Every row comes from one small tree of marks. Brackets hold a mark, then the marks that hang from it, in the order of their numbers. Every link used is in the known rows. Which tree was each row made from?
Known rows:
{Z_653 Z_246 {Z_918 Z_819}}: [-0.69  2.12 -1.42  0.41 -1.64  3.93  0.54  0.59 -2.10 -0.03  0.23 -1.27
 -2.29  0.38 -0.51  3.32  0.04 -3.74 -0.41 -0.13 -0.27 -4.67]
{Z_653 Z_918}: [-0.78  1.64 -0.62 -0.10 -2.16  3.58  0.64 -1.02 -0.88  0.88  0.86 -0.52
 -1.74  0.17  0.20  2.64  0.28 -2.44  0.23  0.37 -0.02 -4.58]
{Z_819 Z_566 {Z_918 {Z_246 Z_653}}}: [-1.74  2.60 -0.14  2.03 -1.18  1.23  1.97  0.76 -1.10  0.17  2.25 -1.82
 -0.75  2.75 -1.35  2.31  1.63 -2.16  1.70  1.98 -0.60 -3.42]
{Z_918 {Z_819 {Z_566 Z_928}}}: [-2.60  2.28 -1.60  0.23 -0.01  3.35  1.28 -0.50 -1.85  0.85  1.09 -0.01
 -2.18  0.62 -1.83  2.26 -0.04 -2.69 -0.65  1.45  1.29 -5.75]
{Z_246 Z_653 Z_918 {Z_928 Z_177}}: [-0.85  0.39  2.07 -2.20 -0.12  4.23 -1.18 -2.81 -2.20  0.87  1.99 -0.48
 -2.65  0.48  1.09  0.59  0.97 -0.28  0.55 -0.23  1.19 -4.78]
{Z_918 {Z_246 {Z_928 Z_566}} Z_653 Z_819}: [-1.13  2.70 -0.18  0.85  0.18  2.17  0.76  1.11 -2.73  1.02 -1.77 -1.98
 -1.96  0.87 -0.69  2.39  1.80 -1.98  0.02  1.51 -0.62 -3.98]
{Z_653 {Z_246 {Z_928 Z_177}}}: [-0.80  0.94 -0.81 -0.03 -1.23  4.32  0.20 -1.20 -2.85  1.35  2.20  0.19
 -3.96  1.98 -0.55  0.99  1.07 -0.85 -0.72 -0.91  0.01 -3.03]
{Z_246 {Z_653 Z_918} {Z_928 Z_566}}: [-0.32  2.37  0.09 -0.09 -1.13  3.25 -0.61 -2.19 -1.81  0.19  1.39 -1.51
 -1.62 -0.08  0.79  2.41  1.64 -1.27 -0.17  0.39  0.53 -4.75]
{Z_819 {Z_566 {Z_928 Z_177}} {Z_918 Z_246}}: [-0.68  1.57 -1.12  1.13 -0.05  3.25  1.80 -0.75 -0.98  0.74  2.56 -0.20
 -1.93  2.97 -3.81  2.42  0.92 -0.59 -0.50  1.19 -1.70 -3.50]
{Z_819 Z_566 Z_918}: [-1.57  2.56 -1.30  1.27 -1.74  1.91  1.32  0.68 -1.37  0.16  2.20 -0.72
 -0.75  2.12 -1.67  2.39  0.32 -1.36  0.33  1.12 -0.20 -3.98]
{Z_566 {Z_928 Z_177}}: [-1.79  0.68 -0.57 -1.01 -0.98  4.33  0.28 -2.85 -1.01  1.55  1.90  0.34
 -2.86  0.76 -1.14  1.07  0.65 -0.93 -0.47 -0.33  0.58 -4.95]
{Z_918 {Z_246 {Z_928 Z_566}} Z_653}: [-0.56  2.64 -0.42  1.34 -0.71  2.18  1.30  0.17 -2.38  1.14 -0.26 -1.36
 -1.85  1.87 -0.71  2.46  2.39 -1.14  0.04  1.40 -0.82 -2.91]
{Z_653 {Z_246 {Z_918 Z_819} Z_928}}: [-0.49  2.48 -0.29 -0.34  0.01  4.82 -0.13  0.15 -3.30  0.45  1.04 -0.12
 -2.46  0.97 -0.10  1.94 -0.46 -2.11 -1.24 -0.12  0.52 -4.09]
{Z_819 Z_566 {Z_918 Z_246 Z_653}}: [-0.75  2.70 -0.91  2.42 -0.91  1.20  2.71  2.46 -1.46  0.48  0.84 -1.97
 -0.83  2.93 -1.98  3.66  1.36 -1.82  1.25  2.15 -1.29 -3.11]
{Z_177 Z_928}: [-1.79  1.18 -1.39  0.57 -2.28  3.02  1.11 -0.26 -1.37  1.39  1.08 -0.87
 -2.80  0.14  0.51  0.46  0.63 -0.92 -0.85 -0.35  0.28 -3.51]
{Z_819 {Z_566 Z_928} {Z_918 Z_653}}: [-0.66  2.92 -1.49  1.80 -0.51  2.74  2.26  0.60 -0.83  0.01  2.25 -1.31
 -1.16  1.72 -1.86  4.11  0.21 -0.81 -0.42  1.28  0.52 -4.75]
{Z_653 Z_246}: [-1.65  2.26 -1.58  1.10 -2.51  3.40  1.41 -0.04 -2.19  0.71  1.71 -0.44
 -2.23  1.93 -0.51  1.86  0.86 -2.57  0.13 -0.13  0.24 -3.26]
{Z_819 {Z_566 {Z_928 Z_177}} {Z_918 Z_653}}: [-0.53  1.44 -0.93  0.54 -0.17  2.95  1.51 -0.16 -1.24  0.16  2.06 -1.32
 -1.86  1.90 -2.40  3.33  0.74  0.04 -0.03  0.50 -0.02 -5.01]
{Z_819 Z_566 {Z_918 Z_653}}: [-0.94  2.51 -0.94  1.61 -1.36  1.34  1.91  2.00 -1.48  0.07  1.26 -1.83
 -0.74  1.95 -1.10  3.48  0.78 -1.25  0.99  1.38  0.06 -4.25]
{Z_246 Z_653 Z_928}: [-1.86  1.96  0.59 -0.29 -1.15  3.36  0.12 -1.82 -1.44  1.26  2.16 -0.99
 -2.50  0.50  1.76  0.53  1.08 -1.57  0.49  0.55  2.10 -4.43]
{Z_246 Z_653 {Z_928 Z_566}}: [-1.92  2.51  0.27 -0.04 -1.31  2.51 -0.51 -2.09 -2.20  0.61  1.70 -1.23
 -1.80  0.66  0.83  0.86  1.97 -0.94  0.27  0.50  1.34 -4.41]

Which tree is each row?
[-0.32  0.40  1.50 -2.32  0.89  3.96 -1.00 -0.28 -2.69  0.88 -0.70 -1.16
 -2.87 -0.11  0.64  1.87  0.30 -0.96 -0.02  0.08  0.55 -5.52] | {Z_246 {Z_918 Z_653 Z_819} {Z_928 Z_177}}
[-1.57  2.37  1.35 -1.46  0.27  3.22 -1.62 -1.34 -3.04 -0.17  0.13 -1.51
 -1.04 -0.41  0.75  1.42  0.92 -1.38 -0.02  0.42  1.06 -5.62] | {Z_246 Z_653 {Z_918 Z_819} {Z_928 Z_566}}
[-0.39  0.22  1.21 -1.43 -0.64  4.10 -0.88 -2.66 -1.43  0.91  1.94 -1.07
 -3.33  0.00  1.22  1.51  1.22 -0.87  0.24 -0.28  0.69 -5.08] | {Z_246 {Z_653 Z_918} {Z_928 Z_177}}
[ 0.12  3.11 -0.84  0.26 -0.80  4.24 -0.09 -0.88 -3.74  0.04  1.77  0.05
 -1.62  1.98 -1.15  2.32  0.84 -0.66 -1.49 -0.33 -0.54 -2.85] | {Z_653 {Z_246 Z_918 {Z_928 Z_566}}}
[-1.33  2.26 -0.25  1.18  0.78  2.00  2.04  2.15 -2.71  1.50 -0.70 -1.31
 -2.93  1.68 -0.77  2.87  1.25 -2.51  0.20  2.46  0.08 -3.88] | {Z_918 {Z_246 Z_928} Z_653 {Z_819 Z_566}}
[-0.72  3.21  0.30  1.51 -0.89  2.40  0.16 -0.86 -1.42  0.17  1.96 -2.10
 -0.69  1.88 -0.69  1.62  2.21 -0.78  0.29  0.97 -1.03 -3.01] | {Z_819 {Z_918 {Z_246 Z_653 {Z_928 Z_566}}}}
[-0.47  2.89 -1.06  2.01 -0.35  2.47  1.90  0.90 -1.66  1.04  2.45 -0.28
 -1.81  3.01 -2.02  2.31  0.72 -1.05 -0.59  1.85 -1.18 -2.38] | {Z_819 Z_566 {Z_918 {Z_246 Z_928}}}
[-0.96  0.46  0.86 -0.53  0.56  3.00  0.53  0.52 -2.27  1.69 -1.17 -1.51
 -3.60  0.99 -0.11  1.58  1.64 -1.89  0.48  0.99 -0.47 -4.31] | {Z_918 {Z_246 {Z_928 Z_177}} Z_653 Z_819}
[-2.31  1.93  0.93  0.15  0.11  3.08  0.38 -0.53 -1.72  1.47  0.37 -1.62
 -2.69  0.56  1.05  0.71  1.39 -3.12  0.65  1.54  0.94 -4.30] | {Z_918 {Z_246 Z_653 Z_928} Z_819}
[-1.27  2.28 -0.55 -0.38 -1.02  3.94  0.30  0.53 -2.97 -0.05  0.39 -0.69
 -1.61  0.97 -0.69  2.30 -0.12 -3.07 -0.13 -0.21  0.25 -4.51] | {Z_653 {Z_246 {Z_918 Z_819}}}
[ 0.08  2.24 -1.24  0.32 -0.58  4.89  0.19  0.25 -2.49  0.54  0.86 -0.81
 -3.18  0.39 -0.13  3.04 -0.20 -2.89 -1.73 -0.19  0.11 -4.17] | {Z_653 {Z_246 Z_928} {Z_918 Z_819}}
[-1.49  2.02  0.21 -0.36  0.12  1.86  0.99  1.84 -2.89  0.14 -0.78 -1.31
 -1.07  0.61 -0.63  3.43  0.17 -2.52  1.14  1.63  0.75 -5.60] | {Z_246 {Z_918 Z_653 {Z_819 Z_566}}}
[-1.84  2.42 -1.07  1.40  0.83  2.59  2.69  1.26 -1.83  1.01 -0.39 -1.12
 -2.30  1.69 -2.15  3.58  1.02 -3.19  0.15  2.37  0.17 -4.83] | {Z_918 Z_246 Z_653 {Z_819 {Z_566 Z_928}}}
[-0.22  2.30 -0.52  0.13 -0.10  3.36 -0.13 -0.27 -2.29  0.76 -0.96 -1.09
 -1.92  0.39 -1.14  2.85  1.16 -2.41 -1.02  1.26 -1.63 -4.06] | {Z_653 {Z_918 {Z_246 {Z_928 Z_566}} Z_819}}
[-2.14  2.33 -1.14  0.53  0.38  2.76  1.87  0.75 -1.90  0.67  0.18 -1.18
 -2.24  0.60 -1.38  3.47  0.35 -2.50 -0.10  1.80  1.51 -5.96] | {Z_918 Z_653 {Z_819 {Z_566 Z_928}}}
[-1.23  2.72 -1.31  2.21 -1.40  1.71  2.20  1.23 -1.24  0.57  1.72 -0.76
 -0.83  3.00 -2.44  2.55  0.96 -1.92  0.64  2.02 -1.57 -2.80] | {Z_819 Z_566 {Z_918 Z_246}}
[-1.14  2.01 -0.91  0.84 -0.46  2.33  1.67  1.20 -1.99  0.76 -0.48 -0.89
 -1.97  1.23 -1.88  3.49  0.68 -3.94  0.53  2.23 -1.16 -4.39] | {Z_653 {Z_918 Z_246 {Z_819 Z_566}}}
[ 0.26  0.54  1.31 -1.66  0.27  3.91 -0.32 -1.10 -2.42  1.17  0.70 -0.42
 -2.79  0.81  0.58  1.96  0.64  0.20  0.14 -0.12  0.48 -4.64] | {Z_246 {Z_918 Z_653} {Z_928 Z_177}}
[-2.30  2.39 -1.48  1.02  0.37  3.05  2.24  0.13 -1.76  1.20  0.59 -0.11
 -2.43  1.66 -2.61  2.50  0.53 -3.11 -0.48  2.34 -0.02 -4.55] | {Z_918 Z_246 {Z_819 {Z_566 Z_928}}}
[-1.01  1.71 -0.34  0.23 -0.94  3.32  0.82  0.47 -1.01  0.94 -0.93 -1.15
 -2.00  0.30 -0.62  2.88  0.38 -3.91  0.47  1.29 -1.26 -4.46] | {Z_653 {Z_918 Z_246 Z_819}}
[ 0.64  3.50 -1.49  2.07 -1.34  2.94  0.72  1.19 -2.83 -0.57  1.56 -2.22
 -1.12  2.29 -1.05  3.56  1.43 -0.24 -1.04 -0.43 -0.76 -2.75] | {Z_819 {Z_918 {Z_653 {Z_246 {Z_928 Z_566}}}}}
[-1.65  2.19 -1.04  0.89 -1.32  2.74  1.41  1.94 -2.62  0.30 -0.67 -2.22
 -2.18  0.96 -0.10  2.85  0.91 -3.57  0.59  0.13  0.78 -4.59] | {Z_918 {Z_653 Z_246} Z_819}
[ 0.17  0.98  0.02 -0.91 -0.35  5.06 -0.32 -1.43 -3.27  0.76  2.24  0.59
 -3.21  1.94 -0.65  1.49  0.47 -0.37 -0.97 -1.04 -0.25 -3.21] | {Z_653 {Z_246 Z_918 {Z_928 Z_177}}}
[-1.73  1.55  0.52 -0.70 -1.31  3.22 -0.22 -0.70 -1.00  0.29  0.14 -2.22
 -1.59 -1.06  1.18  2.37  0.55 -3.58  1.25  0.63  1.07 -6.29] | {Z_246 {Z_653 {Z_918 Z_819}}}
[-1.20  1.74  0.63 -1.05 -0.39  3.03  0.13  0.88 -2.00  0.43 -1.19 -1.60
 -1.13 -0.19  0.64  2.71  0.15 -2.58  0.97  0.71  0.90 -5.79] | {Z_246 {Z_918 Z_653 Z_819}}
[-1.42  1.07  0.85 -0.33 -0.50  2.51 -0.33 -2.27 -2.53  1.20  0.96 -1.20
 -2.42  1.70 -0.52  0.39  3.14 -0.60  0.76  0.53 -0.66 -3.39] | {Z_918 {Z_246 Z_653 {Z_928 Z_177 Z_566}}}
[-1.20  2.99 -1.84  1.43 -0.89  3.25  1.62 -0.52 -0.75  0.32  3.31 -0.25
 -1.16  1.90 -2.46  2.89 -0.23 -1.01 -0.95  1.16  0.17 -4.59] | {Z_819 {Z_566 Z_928} Z_918}
[-2.43  1.66  1.39 -1.52 -0.52  3.11 -0.55 -0.75 -1.83  0.05  0.23 -1.61
 -1.09 -0.53  1.21  1.29  0.30 -2.97  1.55  0.69  1.66 -6.19] | {Z_246 Z_653 {Z_918 Z_819}}
[-0.96  1.92  1.49 -1.03 -0.31  3.98 -0.47 -2.02 -1.96  0.83  2.20 -0.54
 -1.98  0.39  1.64  1.05  0.50 -1.26  0.33  0.55  1.87 -4.55] | {Z_246 Z_653 Z_918 Z_928}
